Every row comes from one small tree of marks. Brackets hold a mark, then the marks that hang from it, in alphabetical order. Every link used is in the known rows. Which tree was each row made from?
Known rows
[sasi [totu guba [rizug [febi fase]] tonopu]]: [ -2   2 -11  12  13  -9 -22   4  12  -7  -4 -10  -1   5   3 -20  16  -9
 -28]
[sasi [totu rizug]]: [  5  -6 -12  11   4 -13 -10   6   2 -11  -9 -10  -2   4   1   3  17   6
  -6]
[guba [totu tonopu]]: [-10  -2  -1  14   6  -5  -6   9   5 -14  -3  -3  -1   3   2  -7  15  -7
  -5]
[rizug febi [totu guba tonopu]]: [-14   2   4  10   4  -1 -13   2  -2 -16   4   3   8  -2   5 -23   8 -20
 -18]
[febi fase rizug sasi]: [  3   6  19  19  10  -1   0  17  20  10  -5  12 -16   9  12 -34   5  -2
  -6]
[totu guba sasi tonopu]: [ -8   6 -16  13  12  -5 -13  -7  19  -2   0  -8   0  15   1 -38  13 -18
 -35]
[sasi [totu guba [rizug febi] [tonopu zeka]]]: [ -5  -1 -21   9   9  -6 -15   5   3 -19  -2  -9  -3   4  -3 -15  14  -3
 -28]
[zeka [tonopu [totu guba [rizug febi]]]]: [ -2  -6 -12  15   5  10   8   7   2 -22  -4 -22 -18  -3  -5  -3   7   6
 -25]
[rizug febi totu]: [ -8  -4  14  11  -2  -2  -4   9  -7 -19  -1   4   4  -9   7 -10   7  -7
   1]
[febi fase]: [  2  -5   5  19   6   4  -5  -3  15  -2  -7  -4 -11  -4   8 -17  13   1
  -4]
[rizug [totu tonopu]]: [ -3  -4   1  11   2  -1  -7   1  -5 -14   0   5   3   0  -1  -7  10 -15
  -4]
[tonopu totu zeka]: [  2 -10  -9  12   3  -6  12   3  -6 -35  -4 -19 -15  -5  -7   3  12  17
  -3]
[rizug [febi fase] totu]: [ -5  -3  20  16   1   0  -8   8   0 -15  -2   3  -2 -11  10 -19  11  -7
  -1]
[febi fase [sasi [totu guba rizug tonopu]]]: [  5   8  -2  13  17 -19 -14  10  24  -1  -7  -7  -8  13   4 -26  17  -6
 -27]
[sasi [totu guba [rizug [febi fase]]]]: [ -3   0  -8  13   8 -13 -16   3  11  -9  -6 -14  -3   2   7 -15  19   3
 -21]
[febi fase [rizug [totu guba [tonopu zeka]]]]: [ -8   4   3  22   8  11  -9   3   5  -5   2   9 -14   3   7 -33  12 -10
 -14]
[totu [rizug febi]]: [  0  -7  -8  13  -2  16  -6   9   4  -2  -9   0  -2   0   5 -11   2   1
 -10]
[sasi [totu guba [rizug febi]]]: [ -4  -1 -12  10   6 -14 -14   3   6 -12  -6 -13   1   3   6  -9  17   3
 -20]
[totu guba tonopu]: [ -9   1 -14  10   9   2 -11 -12  13  -3   1  -4   1   7   2 -22  10 -14
 -25]
[sasi [totu rizug [tonopu zeka]]]: [  5  -7 -20  11   7  -4 -10   7  -1 -18  -6  -6  -7   5  -7  -3  14  -1
 -14]
[guba [totu [rizug febi] sasi [tonopu zeka]]]: [-10  -1 -13  18   5   6  -8  24   4 -20  -5  -5  -9   9  -1 -25  13  -5
 -20]

Which tree is each row?
[  0   7  23  19   7  -6   0  20  10   2  -3  14 -12   8  12 -30   8  -6
  -3] => [febi fase [rizug totu] sasi]
[-11   8  11   7   7 -11  -9  11   4 -14   4   5   8   3   5 -28   5 -21
 -22] => [rizug [febi sasi] [totu guba tonopu]]
[-10  -1  -8  17   7  -6  -3  14   6 -23  -2  -7  -9   8  -2 -20  18  -4
 -14] => [guba [totu sasi [tonopu zeka]]]
[ -2   0 -22   9  10 -12 -18  -1   8  -8  -4 -11   1  10  -1  -9  18  -7
 -25] => [sasi [totu guba rizug tonopu]]
[  0  -2  -9  14   7   4  11  14   5 -21  -5 -20 -18   1  -6  -6   6   6
 -27] => [zeka [tonopu [totu guba [rizug [febi sasi]]]]]
[ -5   1   0  18   3   6  -3  12  -5 -10   1  12  -9  10   2 -27   7 -11
  -8] => [febi [rizug [totu sasi [tonopu zeka]]]]
[ -8   8   4  12   7  -3   1  15   2  -8   3  14  -6  14   3 -29   4 -11
 -16] => [febi [rizug [totu guba [tonopu zeka]]] sasi]
[ -7  -3 -12  15   4   6  -9  14   4  -9  -7  -3  -3   8   1  -5  13  -5
 -10] => [guba [totu rizug tonopu]]
[  7   4  15  13  13 -27  -4  13  20  -8  -8  -6  -9   4   6 -17  18   2
  -8] => [febi fase [sasi totu]]
[  6  -4  -4  21   7   9   7  18   6 -19  -8 -21 -25  -1  -7 -13   9   5
 -22] => [zeka [tonopu [totu [rizug [febi fase]] sasi]]]
[  1  -3 -19  18   6   4   9   7   6 -20  -6 -26 -20   5  -8  -8  13   6
 -30] => [zeka [tonopu [totu guba rizug sasi]]]
[-10  -5  -6  15   5   0  -2  10   1 -24  -2  -3  -8   1  -2  -7  15  -2
  -7] => [guba [totu [tonopu zeka]]]
[ -9   3  -6  14   2 -13  -7  -4   3 -15   0  -8   3   7   6 -21  19  -6
 -17] => [rizug [totu guba sasi]]
[  5   8  21  17  14 -21  -4  21  18   2  -6   6 -14  10  11 -27  12   0
  -5] => [febi fase rizug [sasi totu]]
[ -7  -1 -11  19   1  -5  -6  17   8 -11 -10 -11  -5  11   5 -13  19   4
 -12] => [guba [totu rizug sasi]]
[ -2   1  15  23   4   6  -6   8   3   1  -3  10 -12   0  12 -23  11  -4
   2] => [febi fase [rizug totu]]
[ -3   3  27  13   4  -9  -4  18   6 -13  -3   6  -2  -5  10 -24   8  -8
  -5] => [rizug [febi fase sasi] totu]
[  7  -5   1  18   7   8  11  20   6 -18  -8 -16 -25  -3  -6  -6   5   7
 -19] => [zeka [tonopu [totu [rizug [febi fase sasi]]]]]
